Each row was made from one path, in order. Every step used is in the known rows, and no mark comes twice. Write each row's path.
Known rows
rerifet > zuru > luvobez: [-15.8  -8.1  -6.5 -20.4  19.4  -6.6   3.0  -5.0  12.1  -5.1 -25.9  23.0
  34.0   8.2  52.2   3.0 -37.9  -9.2  -5.2  -6.4   1.5 -11.5   5.4]
vabis > vidud > nebo: [-21.8  17.6   0.9   5.0  16.2  15.5   3.4  10.8  19.3 -15.1  -6.9 -47.0
 -46.7 -12.6   9.4  14.9  -1.2  30.1  19.3 -31.1  24.2 -20.0 -16.3]
vidud > vabis > nebo > zuru > luvobez > rerifet: [  4.7 -37.8 -24.5  -8.6  16.9  -7.1  28.5  -1.7 -16.3 -33.8   3.0 -10.7
  20.6 -11.9 -21.6 -13.8  -6.5   0.0  78.2 -17.2  13.9 -30.9 -14.6]
zuru > luvobez > rerifet > sifi: [-17.6 -25.5  -4.5 -23.0   3.4 -28.7 -17.3 -45.5   5.7  -3.9 -26.8  51.9
  51.9   8.4  30.6 -10.7 -28.7 -24.2 -20.2  10.6   1.2   2.0  14.7]
sifi > luvobez > rerifet: [-23.5 -25.1 -19.1 -20.5   7.2 -13.5 -28.4 -10.7  -5.5  -3.6 -13.1  12.4
  38.2  -5.7   8.4   3.2 -12.7 -12.8   0.5  -7.2   6.5  -0.8  23.4]
vidud > nebo: [-17.0   0.8  -4.5  -0.3  19.5   9.0  -0.7   3.5   9.1 -11.9 -10.9 -35.1
 -27.9  -0.3  19.0  13.8   6.0  18.6   9.5 -17.4   5.7 -18.6 -22.2]
kone > nebo > zuru > luvobez > rerifet: [-21.6 -13.4 -29.6 -14.1  24.8 -12.8  -7.2 -12.3 -15.7 -19.7  -7.3  12.5
  13.8  -6.5 -13.0  -5.2 -23.4 -19.0  31.0 -22.5  -6.5 -11.6 -15.8]
luvobez > rerifet: [-10.2 -17.4 -22.3 -13.2  13.2  -5.3 -15.9  -9.7  -0.6 -10.6 -18.5  -0.7
  19.8  -6.6  -4.1   2.1   1.5  -9.6  13.0  -2.6  -7.4  -1.7   3.4]
nebo > zuru > luvobez > rerifet > sifi: [-28.6 -37.1 -15.4 -21.4   6.4 -25.3  -3.6 -41.3  -1.2 -11.4 -13.8  45.5
  72.4  -1.7  15.2 -13.4 -33.2 -27.6  20.0  -9.1  -2.0  -5.8  10.7]
nebo > kone > vidud: [-14.1  -8.7 -28.0   8.6  21.1   5.9  -6.0  20.0   3.2 -11.4 -22.3 -12.9
 -56.0  -6.5 -10.5   1.1  -0.1  10.8 -16.8 -12.5  -4.5   5.6 -30.2]
sifi > luvobez: [-29.5 -13.2  -6.3 -12.0   8.6  -7.6 -21.7   4.6   4.3   1.5  -4.9   0.2
  13.6   5.9  18.1   1.7 -15.4   5.2  -8.7 -12.4  13.1  -4.0  12.2]
kone > nebo > zuru > luvobez: [-24.4   0.8 -18.5  -4.9  25.6  -3.8   0.0   1.7  -6.8 -12.6  -1.8   3.4
 -12.6   4.0   1.9  -5.3 -25.0   1.6  21.9 -27.0   0.9 -12.7 -25.8]
luvobez > rerifet > sifi > vabis > vidud: [  3.9  -7.1  -7.7 -10.2  -3.6  -9.2  -7.3 -34.1  13.4  -6.0 -24.1 -10.8
  22.9   7.8  19.6  -2.5 -18.9  -6.1  -8.1  -4.9   5.7   5.7  32.0]
kone > vidud: [ -9.6  -7.2 -24.2   9.4  18.4   4.5 -19.9   3.7   6.1  -8.5 -12.5  -7.9
 -24.9   6.1   7.8   0.2  -8.0  10.2 -15.3 -10.3  -8.5   4.8 -14.0]
sifi > luvobez > rerifet > zuru: [-19.9 -31.5 -27.8 -31.0  12.9 -13.5 -14.4  -2.6   5.0  -2.7 -19.5  12.5
  65.5  -2.3  35.0   7.3 -28.1 -27.4  12.1 -10.9  -3.2  -8.0  31.2]
vidud > nebo > luvobez > rerifet: [ -3.2 -24.7 -21.5  -9.4  15.4  -8.5   4.9  -3.2 -12.7 -17.0 -19.3  -3.5
  -7.1 -17.6 -11.0  18.9  15.3  -6.0  35.7 -26.9   7.3 -12.6 -20.4]
luvobez > rerifet > sifi: [ -9.2 -31.7 -15.6 -16.1   5.9 -19.3 -19.9 -30.2  10.5  -4.9 -18.6  18.5
  47.0   5.3  16.4  -8.3 -13.3 -16.7   0.8   0.6  -6.2   3.5  13.8]
zuru > luvobez: [-23.6  -1.7   1.0 -10.8  12.5 -12.2 -10.9 -11.9   4.3  -3.4 -18.6  23.4
   6.8  10.0  25.6  -2.0 -20.8   2.1  -9.8  -2.1   5.3  -6.4  -4.5]
vabis > nebo > zuru > luvobez > rerifet: [ -6.8 -28.4 -21.1 -17.6  18.0  -3.2   6.0   0.8 -12.8 -20.7  -1.7  -0.9
  42.0 -13.6 -24.8 -12.0 -27.4  -9.2  66.8  -9.4  19.3 -14.5  -5.4]
kone > nebo > zuru > luvobez > rerifet > sifi: [-18.4 -25.0 -25.4 -18.7  18.1 -22.4  -5.9 -32.7  -6.0 -12.9  -8.4  32.6
  37.7   2.4  12.2 -12.7 -36.6 -25.3  15.6 -16.2  -3.9  -8.1  -5.5]
kone > vidud > vabis > sifi > luvobez > rerifet > zuru: [-26.0 -32.6 -57.2  -5.7  16.2 -19.1 -12.6  -7.8   1.7 -23.9  -7.2   6.6
  19.1   5.6  41.2   1.3 -10.0  -2.8  30.4 -23.7  -1.8 -19.2  19.4]
kone > nebo: [ -7.7   6.9 -24.9  -0.2  25.1   2.7 -13.0  11.2   3.3  -5.0  -7.6 -20.2
 -30.4  11.6   1.7   1.9  -8.3  13.8  -1.0 -18.7  -3.9  -5.8 -22.2]

Which path is each row?
[ 14.9 -24.4 -19.2   3.5  20.0  10.4  31.2  36.0   4.0 -22.1  -2.2 -51.3
 -58.0  -6.8 -29.8  -8.7  10.9  29.5  50.0 -11.8  19.5 -21.7 -36.0] : vidud > vabis > nebo > kone
[ -3.7 -25.0 -29.7 -22.3  20.1  -6.6  -2.3  -3.7   7.8 -10.0 -26.4   0.7
  52.4  -5.6  16.9   7.0 -13.8 -22.0  22.5  -8.6 -13.3  -9.7  11.4] : luvobez > rerifet > zuru
[ -6.6 -20.7  -1.1 -22.1  -3.1 -26.4  -9.8 -56.3  -0.4  -0.4 -35.1  41.2
  50.0  24.2  54.6  -7.4 -31.4 -17.9 -34.5  14.9  -5.9   3.3  27.3] : zuru > luvobez > rerifet > sifi > vabis
[-31.3 -26.0  -5.5 -15.7   0.3 -18.0 -18.7 -14.2  15.2   9.6  -6.8  20.3
  32.2  15.8  39.4  -7.6 -28.6  -3.8 -24.1  -5.8  14.5   3.7  22.7] : rerifet > sifi > luvobez
[-48.0 -16.5 -32.0 -19.7   6.7 -18.9 -35.5 -18.7  -3.5  -8.7  -3.5  17.8
  34.3   4.6  11.4  -4.0  -9.9  -3.4  25.2 -11.9  15.5  -6.9  25.9] : vabis > sifi > luvobez > rerifet
[-17.5   1.0 -21.5  13.3  23.4   9.4 -11.6   6.8   5.9 -17.1 -10.6 -32.1
 -45.9  -2.1  26.3  14.9   3.4  25.6 -12.4 -20.8  -3.1  -8.1 -29.8] : kone > vidud > nebo
[  3.0 -11.8 -27.2  -0.3  22.2  -7.3  -1.2  15.1 -10.1  -4.0  -8.3   2.0
 -34.2   7.8 -21.0   5.5  -2.6   6.9  12.1 -31.9   4.9  -1.7 -29.1] : kone > nebo > luvobez
[  4.5 -10.5 -33.9   5.9  23.7  17.6   3.3  34.6   4.4 -11.7  -7.5 -34.7
 -56.3  -7.6 -22.7  -4.1 -13.3  21.9  10.5  -6.2  16.2   4.9 -38.3] : vabis > nebo > kone > vidud
[-30.7 -10.9  -5.1  -6.5  16.1  -6.6   6.6  -2.5  -3.0 -14.1  -8.6  14.0
  17.7  -0.4   7.5  -7.1 -21.8  -0.9  32.7 -20.3   6.2 -13.4  -7.6] : nebo > zuru > luvobez
[ 37.7 -37.1 -35.7 -20.4  14.3  -2.9  26.2   6.6 -14.0  -6.5 -22.7 -18.5
  48.2   2.8  -2.5   6.1 -22.0 -13.1  56.0 -11.2   8.5  -9.9  11.4] : sifi > vabis > nebo > luvobez > rerifet > zuru
[ 21.7 -26.0 -20.3 -19.1   6.1  -2.7  19.2  -9.9   2.1  -2.7 -21.8 -23.2
  12.7   4.5  -1.7  -7.2 -18.9  -2.5  13.7  12.8  12.1   1.7   2.8] : luvobez > rerifet > sifi > vabis > nebo > kone
[-35.5 -24.2 -33.9 -10.4   6.7 -23.6 -14.9 -12.5  -5.8 -21.1   1.9   2.0
   8.0   3.7  12.9  -5.5  11.8   8.2  38.3 -18.2   7.7 -22.6  19.8] : vidud > vabis > sifi > luvobez > rerifet
[ 18.8  -9.6 -25.8  -6.7   6.3 -14.2  -2.8 -21.7  -2.9  -3.0 -21.0  -1.5
  -9.8   9.4  -1.0   0.8 -18.6  -8.2   7.8 -26.5   9.8   7.3   8.7] : kone > nebo > luvobez > rerifet > sifi > vabis > vidud
[-22.5  16.5  -3.8   2.6  17.8  19.6  17.4  25.2  19.0 -17.3 -12.9 -51.5
 -81.9 -22.6  -8.6  17.5   5.9  27.5  20.3 -30.4  25.4 -17.9 -34.4] : vabis > vidud > nebo > kone
[-10.5 -18.8 -21.6 -18.2  12.2 -23.7   0.6 -41.1 -12.3  -7.4 -16.7  19.9
  32.6  18.2  31.4  -9.3 -34.5 -23.4   0.6  -8.9 -10.5  -8.0   7.6] : kone > nebo > zuru > luvobez > rerifet > sifi > vabis
[-17.2  -5.7 -38.3  22.2  16.0  -5.8  -8.7  -2.0   5.2 -25.1  -2.4 -16.7
 -45.9  13.4   8.7  -9.3  18.4  34.7  22.0 -23.0  -2.4 -15.0 -16.2] : kone > vidud > vabis > sifi
[ 19.8  -4.5 -27.8   6.6  17.4  16.3   7.9  28.2  -3.5  -8.0 -15.8 -50.3
 -56.5   8.6  -7.5  -1.6 -13.7  24.6  -4.6  -0.6  11.2   3.7 -26.1] : sifi > vabis > nebo > kone > vidud
[-27.9   7.4  -7.7   7.7  18.4  21.9  16.2  18.9  11.6 -23.7   2.4 -61.4
 -31.5 -22.2 -10.8  12.3  -0.9  22.8  60.5 -49.4  24.8 -26.4 -22.3] : vabis > vidud > nebo > zuru
[ 38.0 -65.1 -42.7   8.2  10.2 -14.3  13.7  -4.2  -6.6 -23.2  -4.8   4.4
  -2.5  -1.0 -17.1 -12.4   0.4  -0.1  36.0 -16.8  12.2  -2.5 -12.8] : kone > vidud > vabis > nebo > luvobez > rerifet > sifi
[  8.5 -38.6 -34.3 -19.6  18.4 -12.8   7.5  -1.0  -5.5  -8.6 -26.9  24.7
  47.9  -9.9  -3.0   9.1 -10.1 -27.9  43.9 -21.8  -6.0  -5.9   6.6] : nebo > luvobez > rerifet > zuru
[ -1.1  19.0  -2.2   3.2   4.3  11.2   0.5  -2.1  10.3  -5.9 -19.6 -38.5
 -24.7   9.3  10.6   3.7 -11.5  22.9   1.7 -16.3  11.6  -3.9  10.6] : sifi > vabis > vidud
[ 24.6 -45.0 -37.7 -21.7  20.0  -3.3  20.1  19.1  -6.2  -8.7 -13.7  -1.2
  48.3 -11.6 -21.3   3.8 -19.7 -17.3  67.4 -17.8  15.0  -9.4  -2.0] : vabis > nebo > luvobez > rerifet > zuru
